Each row was made from one walk, in order. Every step used is in the known rows, and no mark comes twice. Write each row's walk.
Known rows
nolos -> zodi -> razu -> vobe: [-0.12  0.26  0.09  0.14  0.30 -0.13  0.28  0.02  0.16 -0.05  0.13  0.08
 -0.12  0.12 -0.21 -0.12 -0.23 -0.30 -0.15 -0.10]
razu -> vobe: [ 0.01 -0.21 -0.09  0.11  0.18  0.00  0.09 -0.09  0.07 -0.05  0.00  0.09
 -0.25 -0.03 -0.03 -0.04  0.03 -0.06 -0.04 -0.20]
vobe -> razu -> marak -> tumegik: [ 0.34 -0.32  0.04 -0.18 -0.15  0.21  0.00  0.02 -0.07 -0.38 -0.20 -0.15
  0.22 -0.25  0.10 -0.11  0.12 -0.10 -0.47 -0.08]
tumegik -> vobe -> razu: [ 0.06 -0.03 -0.04 -0.15 -0.17 -0.08  0.00  0.20 -0.11 -0.05  0.12  0.16
  0.47 -0.17  0.05 -0.13  0.19  0.10 -0.06  0.14]
zodi -> razu: [ 0.01  0.34  0.09  0.07  0.27 -0.06 -0.10  0.06 -0.06  0.11  0.06 -0.06
  0.01  0.25 -0.14  0.00 -0.09 -0.19  0.18  0.17]
marak -> tumegik -> vobe -> razu: [ 0.10 -0.05  0.01 -0.12 -0.17  0.04 -0.25  0.10 -0.35 -0.16 -0.01  0.04
  0.46 -0.06  0.15 -0.17  0.36  0.00 -0.31  0.23]
tumegik -> vobe: [-0.01  0.09 -0.01  0.13 -0.05 -0.01 -0.12  0.12 -0.13  0.12 -0.02  0.07
  0.22  0.03  0.01 -0.15  0.15  0.06  0.00  0.21]
tumegik -> zodi -> nolos -> vobe -> razu -> marak: [ 0.23 -0.76 -0.04 -0.31 -0.36  0.01 -0.11  0.05 -0.11 -0.21 -0.39  0.05
 -0.05 -0.28 -0.30  0.10 -0.13 -0.07 -0.09 -0.20]
vobe -> razu -> marak -> tumegik -> zodi: [ 0.38 -0.41 -0.08 -0.32 -0.26  0.10 -0.05 -0.18 -0.10 -0.50 -0.35 -0.17
 -0.04 -0.21  0.00  0.22  0.03  0.03 -0.43 -0.23]
nolos -> zodi: [-0.13  0.14  0.07 -0.04 -0.13 -0.07  0.29  0.04  0.14 -0.11  0.05  0.06
  0.12 -0.08 -0.04 -0.10 -0.18 -0.05 -0.29 -0.04]
nolos -> vobe -> razu: [-0.01 -0.19  0.23 -0.21 -0.16 -0.07 -0.15  0.23 -0.16  0.01  0.03  0.07
  0.15 -0.20 -0.08 -0.08  0.01 -0.11  0.15 -0.14]
marak -> tumegik: [ 0.03  0.01  0.03  0.03  0.01  0.12 -0.25 -0.10 -0.24 -0.11 -0.12 -0.13
 -0.01  0.10  0.10 -0.04  0.18 -0.10 -0.25  0.10]
zodi -> nolos -> marak -> tumegik -> vobe: [ 0.01  0.04 -0.10  0.12 -0.15 -0.14 -0.34  0.06 -0.19  0.08 -0.07  0.07
  0.41  0.13  0.22 -0.17  0.47 -0.15 -0.31  0.41]
zodi -> nolos: [-0.06 -0.28 -0.17 -0.04 -0.06  0.02 -0.06 -0.02 -0.05  0.02 -0.06  0.11
  0.06  0.03 -0.07 -0.07  0.04 -0.06 -0.09  0.18]
vobe -> razu -> zodi -> nolos -> marak: [ 0.05 -0.18 -0.04 -0.38 -0.20 -0.12 -0.02  0.16  0.31 -0.12  0.21  0.09
  0.48 -0.24  0.46  0.06  0.31 -0.04 -0.10  0.15]
nolos -> marak: [-0.01  0.21  0.04  0.01 -0.05 -0.27  0.09  0.04  0.23  0.06  0.13  0.03
  0.15 -0.04  0.21  0.10  0.12 -0.04  0.07 -0.08]
razu -> zodi -> nolos: [-0.01 -0.24 -0.07 -0.11 -0.03  0.23 -0.23  0.03  0.05  0.00 -0.05  0.00
  0.07  0.01  0.21 -0.04  0.16 -0.05 -0.13  0.29]
razu -> zodi: [ 0.02  0.02  0.11 -0.08  0.02  0.20 -0.18  0.04  0.11  0.00  0.02 -0.10
  0.01 -0.02  0.27  0.04  0.14  0.01 -0.02  0.12]
razu -> marak: [ 0.22 -0.18  0.00  0.05 -0.04  0.15  0.13  0.06  0.15 -0.10 -0.21 -0.10
 -0.04 -0.15 -0.04 -0.08 -0.08 -0.05 -0.16 -0.12]
tumegik -> marak: [ 0.04  0.16 -0.01  0.01  0.20  0.12 -0.10  0.09 -0.30  0.08  0.12  0.10
  0.17  0.08 -0.21  0.06 -0.11  0.06  0.02  0.22]
nolos -> marak -> tumegik -> zodi: [ 0.10  0.10 -0.03 -0.09 -0.18 -0.26 -0.21 -0.26 -0.03 -0.19 -0.14 -0.15
 -0.11  0.10  0.21  0.39  0.21  0.00 -0.16 -0.12]
nolos -> zodi -> razu -> marak: [ 0.10  0.31  0.16  0.10  0.08  0.03  0.32  0.14  0.23 -0.09 -0.09 -0.11
  0.09  0.02 -0.22 -0.17 -0.35 -0.29 -0.26  0.01]
zodi -> razu -> marak -> tumegik: [ 0.29  0.17  0.11  0.17  0.22  0.20 -0.22  0.01 -0.13 -0.08 -0.27 -0.30
 -0.03  0.20 -0.07 -0.12  0.00 -0.35 -0.23  0.14]
marak -> tumegik -> zodi -> razu -> vobe: [ 0.11  0.02 -0.07  0.08  0.34 -0.06 -0.29 -0.34 -0.23 -0.18 -0.19 -0.14
 -0.50  0.34 -0.15  0.26  0.03 -0.22 -0.09 -0.09]

Which walk is each row?
[ 0.32 -0.28 -0.08 -0.02 -0.16  0.17 -0.17 -0.25 -0.11 -0.34 -0.48 -0.26
 -0.28 -0.01 -0.04  0.20  0.00 -0.02 -0.39 -0.15]
razu -> marak -> tumegik -> zodi
[-0.13  0.47  0.16  0.04  0.13 -0.13  0.19  0.09  0.10  0.01  0.12 -0.02
  0.13  0.17 -0.18 -0.09 -0.26 -0.23 -0.11  0.12]
nolos -> zodi -> razu
[-0.05 -0.48  0.07 -0.24 -0.20 -0.03 -0.20  0.21 -0.21  0.00 -0.04  0.18
  0.20 -0.17 -0.17 -0.15  0.04 -0.15  0.04  0.04]
zodi -> nolos -> vobe -> razu
[ 0.27 -0.09  0.04  0.22 -0.09  0.26 -0.25  0.08 -0.22 -0.09 -0.34 -0.17
  0.19 -0.01  0.06 -0.28  0.24 -0.10 -0.42  0.20]
razu -> marak -> tumegik -> vobe
[ 0.27 -0.18  0.04  0.10 -0.03  0.26 -0.13 -0.06 -0.09 -0.20 -0.35 -0.23
 -0.05 -0.05  0.06 -0.14  0.08 -0.16 -0.41 -0.03]
razu -> marak -> tumegik
[ 0.13  0.21  0.17 -0.17 -0.20 -0.04 -0.34  0.21  0.00 -0.11  0.15 -0.06
  0.62 -0.12  0.62 -0.04  0.61 -0.02 -0.26  0.29]
nolos -> marak -> tumegik -> vobe -> razu -> zodi
[ 0.04 -0.39 -0.09 -0.38 -0.13  0.15 -0.09  0.10  0.07 -0.17  0.09  0.09
  0.33 -0.20  0.25 -0.01  0.20  0.00 -0.16  0.23]
vobe -> razu -> zodi -> nolos
[ 0.30 -0.48  0.16 -0.23 -0.31  0.10 -0.31 -0.03 -0.29 -0.34 -0.45 -0.18
 -0.13 -0.20 -0.13  0.12  0.01 -0.12 -0.24 -0.28]
nolos -> vobe -> razu -> marak -> tumegik -> zodi
[ 0.23  0.17  0.08  0.14  0.21  0.08  0.03  0.12  0.09  0.01 -0.14 -0.16
 -0.03  0.10 -0.18 -0.08 -0.17 -0.24  0.03  0.04]
zodi -> razu -> marak
[ 0.27  0.28  0.12  0.30  0.17  0.19 -0.35  0.15 -0.27  0.04 -0.29 -0.23
  0.16  0.23 -0.07 -0.28  0.16 -0.28 -0.24  0.36]
zodi -> razu -> marak -> tumegik -> vobe
[-0.03 -0.42  0.01 -0.07 -0.20  0.03 -0.62 -0.18 -0.50 -0.05 -0.43 -0.07
 -0.30  0.18 -0.20  0.10  0.10 -0.18 -0.15  0.08]
marak -> tumegik -> zodi -> nolos -> vobe
[ 0.02  0.06  0.01  0.05 -0.13  0.04 -0.52  0.12 -0.07  0.07 -0.06 -0.04
  0.43  0.12  0.52 -0.14  0.61 -0.15 -0.32  0.52]
razu -> zodi -> nolos -> marak -> tumegik -> vobe
[ 0.10  0.45  0.05  0.00  0.09 -0.34 -0.32 -0.20 -0.07 -0.07 -0.07 -0.21
 -0.09  0.34  0.09  0.39  0.11 -0.19  0.03  0.05]
nolos -> marak -> tumegik -> zodi -> razu
[ 0.30 -0.22 -0.03 -0.08 -0.22  0.06  0.12  0.27  0.03 -0.15 -0.08  0.08
  0.43 -0.31  0.00 -0.21  0.10  0.05 -0.20  0.02]
tumegik -> vobe -> razu -> marak
[ 0.02 -0.18 -0.25 -0.16 -0.23 -0.37  0.00 -0.18  0.15 -0.06 -0.07  0.09
 -0.02  0.03  0.04  0.35  0.05  0.04 -0.01 -0.03]
tumegik -> zodi -> nolos -> marak
[ 0.28  0.06 -0.03  0.01  0.11 -0.05 -0.01 -0.10  0.04 -0.11 -0.27 -0.19
 -0.26  0.14 -0.27  0.26 -0.26 -0.10  0.06 -0.10]
tumegik -> zodi -> razu -> marak
[ 0.13 -0.02  0.12 -0.19 -0.13  0.23 -0.43  0.13 -0.24 -0.17  0.01 -0.08
  0.47 -0.08  0.43 -0.13  0.51  0.01 -0.32  0.36]
marak -> tumegik -> vobe -> razu -> zodi
[ 0.15  0.40  0.19  0.28  0.03  0.14 -0.06  0.19 -0.12 -0.06 -0.22 -0.17
  0.28  0.16 -0.12 -0.37 -0.02 -0.35 -0.52  0.32]
nolos -> zodi -> razu -> marak -> tumegik -> vobe
[-0.02 -0.05 -0.02 -0.11 -0.08 -0.06 -0.13  0.08  0.28  0.06  0.08  0.01
  0.21 -0.04  0.41  0.05  0.28 -0.09 -0.04  0.22]
razu -> zodi -> nolos -> marak
[ 0.08 -0.01  0.08 -0.22 -0.14  0.13 -0.17  0.24  0.00 -0.05  0.13  0.05
  0.48 -0.18  0.32 -0.09  0.33  0.11 -0.07  0.26]
tumegik -> vobe -> razu -> zodi
[ 0.06 -0.37 -0.24 -0.14 -0.17  0.02 -0.34 -0.34 -0.33 -0.23 -0.31 -0.06
 -0.19  0.18 -0.06  0.21  0.11 -0.03 -0.33  0.14]
marak -> tumegik -> zodi -> nolos
